What can hang from each mark
zatidi: deta dutod lipe modito
deta: tova zatidi
dutod: tova zatidi
tagi: tova zatidi
tova: deta dutod lipe modito tagi
lipe: tova zatidi

Known rows, with every way that one mark hangs from another
deta[zatidi[dutod[tova] lipe modito]]: [ 40   1   7 -36  19  -2  34  61  44  34  -4 -11 -71  23  15 -31 -12  31
  -6  25 -22  45 -18  -6   8]
deta[tova]: [ -3  -3  19  -6   4   2  19   0 -17  18  -2  -3   1   5   6 -21   2   5
 -15   0 -22  -2 -19   9 -27]
lipe[zatidi]: [-20  -8   9   0   8   8   5  13 -14  -9  -8  13  -5   3 -11  -2   5  -7
  21 -22  -5  12  16  -8  15]
lipe[tova]: [  9   8   9  27  -5 -12  25  -8  -8  22 -13  21 -19 -10   5   9  -6  23
  -1  12  14  19   2   3   3]
tagi[tova zatidi[deta dutod]]: [ 12  37 -13 -23   8  13  48  -2   8   7 -16 -30  -7 -26  -2   0   5  29
   6 -29  16 -19  14 -33 -36]
zatidi[deta[tova[lipe]] dutod modito]: [ 57 -22  40 -51  17 -19  46  -5  24 -20  -6 -14 -22 -13  36 -67   8 -12
 -38  15 -11   7 -11 -19 -43]
zatidi[deta lipe]: [  0 -11  11 -33  31  -8  39  41  22 -27   5   6 -25   6  -5 -38  -3 -13
   6  32  14  -7  -1  -8  -7]
dutod[zatidi[deta]]: [ 15  -5  18 -41   0  19  25  20  -4 -22  -9 -12 -23 -23 -24  -8 -29 -25
   5   8  17  -1  18 -19 -20]
tova[deta[zatidi[modito]] dutod lipe]: [ 33 -14   5   0   9 -13  20 -37  36 -46 -53   6 -28 -42  28 -29 -28 -45
  -1  27 -26  23 -49 -14  18]
tova[dutod modito tagi]: [ 14 -40   6  -8  12 -38  11 -32 -33 -44 -32 -16  19  -5  16  -3 -34 -12
   9  19   9  15  -7 -14 -22]
tova[dutod[zatidi] modito]: [ -9 -33  16 -33   2  -9   5  -4 -45 -19 -44 -32 -22 -39  -5  18 -40   2
  16  29   6  20   4 -24  -4]
lipe[tova zatidi]: [-10   1  17  28   1  -4  32   5 -20  13 -22  31 -25 -11  -7   8  -2  15
  20  -8  10  29  17  -5  19]
tagi[tova[dutod lipe modito] zatidi]: [-19   0 -21 -17  33 -21   2 -37 -31 -28 -58 -25 -14 -54  38   4   8  12
  28   2  -9   5   6 -26 -31]
lipe[zatidi[deta]]: [ -3  -8  14 -13   8  16  33  23  -7 -33  -5   9  -4  -8 -20 -21  -9 -22
  24 -21   7   0  17 -13   3]
lipe[tova[deta dutod modito tagi]]: [ 13 -17  20  37  -3 -51  65 -54 -26 -47 -58   1   1 -22   7  29 -61  -7
   6  21  26  42 -22 -16  -4]
tagi[tova[lipe modito] zatidi[dutod]]: [  0   9 -31 -32  21 -19  23 -27  -8  -7 -19 -32 -19 -38  30  21  21  27
  -6  -8 -13  11  18 -25 -39]
lipe[tova[tagi] zatidi]: [ 10 -12  18  27   8 -22  39 -12 -20  -7 -25  43  -4  13   0  -1 -15  -8
  17 -13  21  32  25  -9  -6]
zatidi[deta dutod]: [ 35  -1   9 -26   0  -2  42  -1  13  -8  17 -20  -4  -5 -13 -17 -14   6
 -15   4  24 -14  -8 -20  -7]
deta[zatidi]: [ 14   0 -27  -2 -10  17  13  -2  15  16   4   7  -7 -11   0  -7 -13  -8
  -6  16 -30  -2 -22  14  -2]
dutod[tova zatidi[deta lipe]]: [  6   3  35 -54  31  14  42  77  -2 -10  -5 -10 -75  15 -26 -20 -34  -7
  25  14  22  20  17 -17  -9]
dutod[zatidi[deta lipe[tova] modito]]: [ 24 -12  53 -37  19 -11  56  59  23 -14 -53  16 -73 -25  11 -24 -18  -2
   2  54  24  45  34 -24 -16]
zatidi[deta[tova[tagi]] lipe]: [ 18 -28  32 -38  42 -22  68  23   7 -31   2  11  -4  36   8 -66 -14 -33
 -13  30   2  -7 -15   0 -57]
tagi[zatidi]: [-25  22 -19 -13   7  13  -2   1   2  -4 -16  -7   5 -25  -1   7   2   8
   8 -16  -8   0   4 -10 -12]
lipe[tova zatidi[deta modito]]: [ 23  -7  44   7  -4  -1  46  27   8 -23 -46  24 -31 -25   7 -20  -6   0
  18  -8  12  48  39 -16   0]
tagi[tova zatidi[deta]]: [ -5  38 -14 -12   8  24  32   6   5 -12 -28 -15  -3 -31  -1  -2   8   6
  22 -33   3 -13  23 -16 -41]
tagi[tova[deta dutod modito] zatidi]: [-39  23 -10  10   5  -2  39 -34 -26 -32 -72 -36  -4 -51   6  44 -21  19
  34 -25  -7  17 -12 -30 -12]
deta[zatidi[dutod]]: [ 33  -2 -23 -11  -6   8  27  -9  19  34  18  -6 -12  -9  -3  -6 -16  11
 -22  19 -18  -4 -34  -1   2]
tova[tagi]: [ 20 -12   1   0   8 -18   9 -14   1 -23   0  10  19  22   5  -9 -13 -23
  -4  -4  12   0   6  -1 -24]
zatidi[lipe]: [-18 -12   6 -18  32 -14  13  33  13  -3   0  12 -24  17   5 -18   7   0
   3  31   2   3  -3  -4   7]
tova[deta lipe modito]: [ -5 -15  -9  -4   6 -27  28 -27   3 -61 -10  -7 -10 -27   8  22 -15 -36
 -11   8 -11  24  -9   1   1]
zatidi[dutod[tova]]: [ 25  19  12  -6   4  -2  22  18  -6  33  18 -25 -31  25 -10   6 -15  38
  -2 -22  15  15  -8 -14  11]

Rows
[ 58 -29  -9 -32  24 -26  51 -45  10  13  22  10  -3  13  25 -53 -16 -29
 -45  28 -32  -9 -48   5 -53] => deta[tova[lipe tagi] zatidi[dutod]]
[ 33 -21  32 -15  30 -19   1  18   4 -46 -27  20 -30  32  24 -35  -3 -36
  21 -41   0  56  38 -14 -12] => dutod[tova[lipe[zatidi[modito]] tagi]]
[ 23  -1 -21  16 -10  -1  50 -31  28 -30  -5  16  11   5  -9   5 -47 -49
 -11  -1 -16   7 -37   7 -12] => tova[deta[zatidi] tagi]
[ 13   1 -15  -6   5 -33  53 -27 -13  -5 -24 -12   1 -28  14  32 -25  34
 -19   7  17  38  12 -20 -38] => lipe[tova[modito tagi[zatidi[dutod]]]]
[ -2  40 -10 -22  12  13  16  20   0  30   2 -34 -29  -2 -10  14 -11  45
   8 -38   7  17  -5 -24  -4] => tagi[zatidi[dutod[tova]]]
[  3   9  20  -8  10  10  26  29 -17  24  10 -12 -37  27 -23   3 -10  32
  20 -44  10  27   7 -22  23] => lipe[zatidi[dutod[tova]]]
[  5   9  10  23  20 -25  28 -57  -9 -30 -46  -1 -20 -16  14  -5  -8 -17
  26  -7  12  -8 -28 -28   8] => tagi[tova[deta dutod lipe]]
[-12  10  -2  25 -16  -7  47 -15 -10 -24 -30 -21 -10 -13   0  51  -9   6
   8 -22 -11  23   8  -1 -12] => tagi[tova[deta modito]]
[  0 -14   8 -31  51 -29  14 -54 -24 -32 -39   1  12 -18  35 -52 -13 -29
   0   4  -8 -11 -36 -20 -54] => deta[tova[dutod lipe tagi[zatidi]]]
[ 16  23 -10  43 -20   3  67 -22  18  16 -21  25 -28 -29  -7  23 -38  -1
  -7  15 -13  26 -40  15  15] => lipe[tova[deta[zatidi]]]
[  6 -35  -7 -47  20 -17  65  24   3  31  13 -17 -38  -2  15 -23 -13  25
 -37  61 -52  17 -45  10 -30] => deta[tova[modito] zatidi[dutod lipe]]
[ 12 -20  51 -46  30  -7  46  54  26 -21 -24  -1 -33   6  26 -66   6 -10
 -14  32 -19  19  -1  -4 -39] => zatidi[deta[tova] lipe modito]
[ 31 -28  10 -44  18 -21  16   9 -29 -41  -9 -12 -41   8   4  11 -38 -33
   2   0   5  45  30  -7 -39] => dutod[tova[lipe modito tagi] zatidi]
[  7 -10  36  15  13  -8  53  -8 -31 -17 -47  18 -23 -32  -9 -28 -29   6
  40   6  34  14  -2 -29  18] => lipe[tova[dutod] zatidi[deta]]
[  8 -24  19 -33  -3  -1  50  11 -22 -21  -3 -25   3 -21   7 -20 -13  -3
 -16   9 -24  10  -7  13 -51] => zatidi[deta[tova[modito]]]
[ 26   0 -17   9 -13   0  60  -2   2 -31  -4  -9 -15   9 -11  28 -65 -26
  -1 -17 -27  48 -25  17 -19] => dutod[tova[deta[zatidi] modito tagi]]
[  2 -59   8 -19  40 -44  11 -38 -40 -72 -36   7   5 -10  23 -23 -23 -44
  23  11   5  24   8 -23 -10] => tova[dutod lipe[zatidi] modito tagi]
[ 13 -16  34 -22   2  13  21  36  13 -44 -33   6 -11 -16   3 -32   1 -22
  18 -22   1  27  34 -18  -2] => lipe[zatidi[deta modito]]
[ 18 -27  24 -25  15 -16   7 -23 -30 -23 -40  -4  -4  -2  -9 -10 -47 -28
  15  19  28  -1  -3 -32 -17] => tova[dutod[zatidi] tagi]
[ -3 -11   3   6   3 -18  14 -21 -43  -5 -49 -28  -6 -20  20  15  -6  27
  26   5  -2   9   5 -14 -12] => tagi[tova[dutod modito]]
[ 24 -30  49  23  15 -35  26 -17 -17 -25 -80  30 -13  -4  28 -25 -24  -1
  28   0  24  50  20 -31   2] => lipe[tova[dutod tagi] zatidi[modito]]
[  8  17  23 -15   9   5  28   6  -3 -25 -10 -10 -62  -3 -24  18 -39 -32
  13 -20   9  29  -6 -17   9] => dutod[tova[deta lipe] zatidi]
[  9 -32  62 -45  41 -20  44  33   6 -26 -54  -7 -33  -5  31 -80  -8  -3
   6  43  -6  11 -24 -21 -26] => zatidi[deta[tova[dutod]] lipe modito]
[  8  19 -10  33  -6   8  46 -41   0   3 -45  -6 -18 -21  -1  10 -34  -3
  26   1 -17  -7 -48 -11   7] => tagi[tova[deta[zatidi] dutod]]
[ -9 -38   2  -2  17 -36  45 -31 -10 -91 -16  18   1  -4   1  11 -24 -66
   5 -18  -6  38  11 -11  -8] => tova[deta lipe[zatidi] modito tagi]
[ 12  10 -17 -24  17 -14  22 -24  10  -9  -3 -10  18  -1   2   3 -13   8
 -18 -15  13  -3   0 -28 -31] => tova[tagi[zatidi[dutod]]]
[  8 -36  13 -17   3 -25  34 -14 -30 -20  -7 -10  19  10  19  -8 -16 -12
 -25   6 -25  21  -1  14 -61] => deta[tova[modito tagi]]
[-11  -1  30  -6   2   0  25 -19 -19 -27 -48 -17 -23 -28 -25  19 -53 -22
  19   8  19   5 -29 -37  21] => tova[deta dutod[zatidi]]
